Each row was made from one path, in order. Every step used is in the known rows, and no mark comes twice. Write each row's path.
Known rows
nuro -> nolog -> simi -> lanedan -> lopek: [ 27   2 -23   7   6   3  -1  10  13   7  17   2   7   1  11   6  13  -3
 -10   9  -5   5   8  -8]
lagi -> nuro: [  2   2 -17  -3 -10   5   3   6  11   7  11   4   4  -3  11 -10  -5  -1
  -1   5  -6   8  -5  -2]
lagi -> nolog -> nuro: [-23   0 -10   8  -6   7  11   0   7   5   0   4   7   8 -15 -16  -6   9
 -13   4 -12  15 -14   1]
nolog -> simi -> lanedan: [ 10 -10 -22   4 -13   5  -2  13   4   2  13 -13   1  -7  13   0   9   0
 -12  17 -13  10   9  -1]
dule -> nuro -> lagi -> nolog -> simi -> lanedan -> kize: [ -2  10 -42  23 -17   9  -8  12   8  -6  15  -8   9  -5   2  12  -9  21
  -3  16  -7  -6  32  -2]
nuro -> lagi -> lanedan: [  7   1 -19  -9  -6   7  -2   4   1  15  14  -5   1  -9  14  -2  -5   3
   1  15   0 -17  -7   1]
dule -> nuro: [  2  -1  -6   5 -17   8   7  12  10   7  -2  -6   2  -7   5   6  -9  18
   3  13 -16  13  -8  -3]
lopek -> dule -> nuro -> nolog -> simi -> lanedan: [  9   4 -38  20 -21   4   4  10  30  -4  23 -11  16 -12   4  11   0  14
  -6   3 -11  19  16  -9]
lanedan -> lopek -> dule -> nuro -> lagi -> nolog -> simi: [-11  19 -47   9  16  -2  -7  12  11   2  17  -2  11 -14  -3   6   2  28
  -1   7   6   5  20  -2]
simi -> nolog: [ -6  -3  -4  -5 -10  11  -3   1   8   7   3   9   4  -2   3  -1  -5  -2
   3   6 -21   3  -8  16]
lopek -> dule: [ -3   1 -13   6  -5   3   5  10  15  -2  15  -1   5  -4  -4  -9   2   2
   0  -2 -14  12   2  -2]
dule -> nuro -> nolog: [  8   9  -4  10 -18  10   8   5  21  11   1   5   6  -3   1  13 -16  13
   3   2 -18  11 -10  -8]
nuro -> lopek: [ 12  -4  -4  -1   7   6   3  14   8  19   2  13   3  -2   5   1   4   4
  -2  11 -11   7  -7  -3]
dule -> nuro -> lagi -> nolog -> simi -> lanedan: [ -5   9 -40  15 -11   4  -4   8   6   7  13 -16   8 -11   6  14  -6  27
  -4  10  -3   3  22   2]
nuro -> lagi -> nolog -> simi -> lanedan: [ -5   8 -36  10  -2   4  -7   4   3   8  20  -9   4  -5   5   6   0  10
 -11   6  -1  -5  22   5]
nuro -> nolog -> simi: [  9  -1 -17  -1 -10  14  -4   6  11  12  16  10  -4  -4   2   3  -9  -5
  -6   8 -15   4  -8  -2]
lagi -> nolog -> simi -> lanedan -> kize: [  1  -1 -31  17 -11  14  -4  11   8 -13  15   3  10   7  -3  -4   0  -8
 -17  10 -14   8  26  -3]
lopek -> dule -> nuro: [ -5   5 -16  11 -16   3   8  13  19  -3   8  -9   9 -11  -2   1  -4  17
   3   3 -13  20   2  -5]
lanedan -> lopek -> dule: [  5   5 -14   5  14  -3   5  16  14  -3  12   4   9  -3  -1  -7  14   1
  -2   3  -6  12   3  -6]
nuro -> lagi: [  1   4  -9  -1  -4   4  -3   7   2  16  13  -3  -5  -6   5   2  -5  10
   5   8  -7 -14  -3   6]
lanedan -> lopek -> dule -> nuro -> lagi: [  1  14 -24  11  10  -5   2  15  15   5  13  -7  10 -12   3   8   4  30
  11   7   2  -3   8  -4]
kize -> lanedan -> lopek -> dule -> nuro -> lagi: [  5  17 -24  11   4   5  -3  19   9   1  13 -10   5 -15   6   7  15  31
  22  16  11   2  -3  -6]
nolog -> simi -> lanedan -> lopek -> dule -> nuro: [ 13   1 -40  13  -1  -4   1  22  17  -8  16 -18  17 -14  11   6  20  19
  -7  16  -1  20  20 -10]
nuro -> lagi -> dule: [  4   3 -13   0  -7   1  -3   9   3  15  24  -8   4  -2  11   1  -4   4
  -1  14  -2 -17   3  12]
simi -> nolog -> nuro -> lagi -> dule -> lopek: [-20   0 -18   1  -8  -5  -5   3   9  12  13 -10   5   2   3   4   3   6
  -1  18   2 -21 -16  32]

Write each row's path
[ -8  13 -53  27 -15   5  -7  13  19 -16  24 -11  17  -8  -5   6  -6  20
  -4   7  -6   1  42  -5] | lopek -> dule -> nuro -> lagi -> nolog -> simi -> lanedan -> kize
[-15  -3 -19  -1 -15   3  -8  -5   4  13  17  -5  11   2   3  -7  -6  12
  -2  18  -6 -16 -13  27] | simi -> nolog -> nuro -> lagi -> dule
[-12  14 -14   6   4   5   1  -1   5  14  12   6   1   1  -5   2 -11  10
   0  -3  -7  -8   4   7] | nuro -> lagi -> nolog
[ 15   4  -1  -1   8  14   1  17  -2   3   3   3  -1  -1   8  -3  19   3
   8  20   1   9 -17  -5] | kize -> lanedan -> lopek
[-12  13 -51  21 -11   0  -2   7  17  -2  23 -18  14 -16   2   9  -1  27
  -5   3  -1   8  33   0] | lopek -> dule -> nuro -> lagi -> nolog -> simi -> lanedan
[ 19  10 -26   6   1   4  11   6  29   2  14   6  23  -9   6   4   0   6
   0   4   0   9   0 -19] | lagi -> lanedan -> lopek -> dule -> nuro -> nolog
[ 14  -2 -34   8   8  -5  -2  19  12  -8  22 -10  12  -6   7  -5  26   3
 -10  11  -1  13  20  -6] | nolog -> simi -> lanedan -> lopek -> dule
[  0   7 -13   3   3  -7   0  14   7  14  19 -12  -1  -2  10  11   3  -1
   2  13   4 -22  -1  17] | nuro -> lagi -> dule -> lopek
[ 11   3 -29   2   1   0   8  13  19  -2   8  -6  21 -13  10  -2   7  11
  -2  15   3  13   4 -14] | lagi -> lanedan -> lopek -> dule -> nuro
[  9  10 -16  10   0   8   5  21  13  -7   7  -6   9 -10   4   0  17  20
  14  17   5  22  -7 -11] | kize -> lanedan -> lopek -> dule -> nuro
[  1   9 -45  20   6  -3   4  15  18  -9  13  -9  23  -7  -2   3  14  17
 -11   6   1  28  29  -9] | lagi -> nolog -> simi -> lanedan -> lopek -> dule -> nuro
[-18 -10  -9  -1 -17   9  -1  -3   7   7   0   3   6   4  -4 -12  -3   9
  -4  15 -18   6 -23  15] | simi -> nolog -> nuro
[ -8  13 -24  11 -12  -1   1  12  16   3  15 -11   5 -15   1   7  -6  29
  11   4  -6  -1   5   0] | lopek -> dule -> nuro -> lagi
[ 14   5 -40  27 -26  10  -2  12  31 -17  24  -2  19  -4  -3   7  -5   7
  -5   7 -17  10  26 -14] | lopek -> dule -> nuro -> nolog -> simi -> lanedan -> kize
[ -7  -2 -16   4 -13  -2   1   3   2  12  21 -13   5   4   5 -11  -3  14
  -7  22   0 -13 -11  12] | nolog -> nuro -> lagi -> dule
[ -8  27 -28  16  12   7   0  12  12  -1  13  -1  13 -10  -4   7   7  30
  16   6  12   8   6  -5] | kize -> lanedan -> lopek -> dule -> nuro -> lagi -> nolog
[ -7  -5 -18   9   2  -2   9  11  16   8   9   5  12  -2  -8 -17  12  16
  -8  10  -7  15 -10  -7] | nolog -> nuro -> lopek -> dule
[ 18   3 -37   6 -17   7  -2   2  20   4  26   0   7  -3  16   1   1  -4
 -11   2  -4   7  10  -7] | lagi -> nuro -> nolog -> simi -> lanedan
[  1   8 -40  15  15  -4   1  11  14  -8  22  -2  20  -2  -1  -8  20   0
 -17  -1   1  18  29  -4] | lagi -> nolog -> simi -> lanedan -> lopek -> dule
[  9  -1  -7   4  -3   5   6  14  12  18  -3   7   7  -8   8   9  -2  22
   1  16 -11  14  -6 -10] | dule -> nuro -> lopek
[-13   8 -30   0   1   9 -10   4  -1  13  17   4  -4  -6  -1   2  -9   8
  -4   9  -4  -7   7   9] | nuro -> lagi -> nolog -> simi
[ 15 -10 -26  11 -18  11  -7  18   5 -12  13  -5   3   4   6  -3   6  -6
  -9  22 -17   1  18  -5] | nolog -> simi -> lanedan -> kize
[-15  -6 -21   4   1   2   0   2  19   7   6  14  18  -2 -10 -12   8  13
  -3   9 -13  12 -11  10] | simi -> nolog -> nuro -> lopek -> dule
[ 19  15 -21  25   0  -4  15   9  34  -5  14  -4  25  -3   3  11   9  16
   0  -6  -6  17  14 -14] | simi -> lanedan -> lopek -> dule -> nuro -> nolog
[ 17  -1 -22  10 -13   9  -1   5  15   6  20  -3   4  -2   8   6   0  -5
 -11   4 -13   5   7  -4] | nuro -> nolog -> simi -> lanedan
[  7  -1 -10   6 -21   4   7  12  11   6  10  -9  12  -3  11   4  -9  11
  -4  17  -9  12  -1   3] | lagi -> dule -> nuro
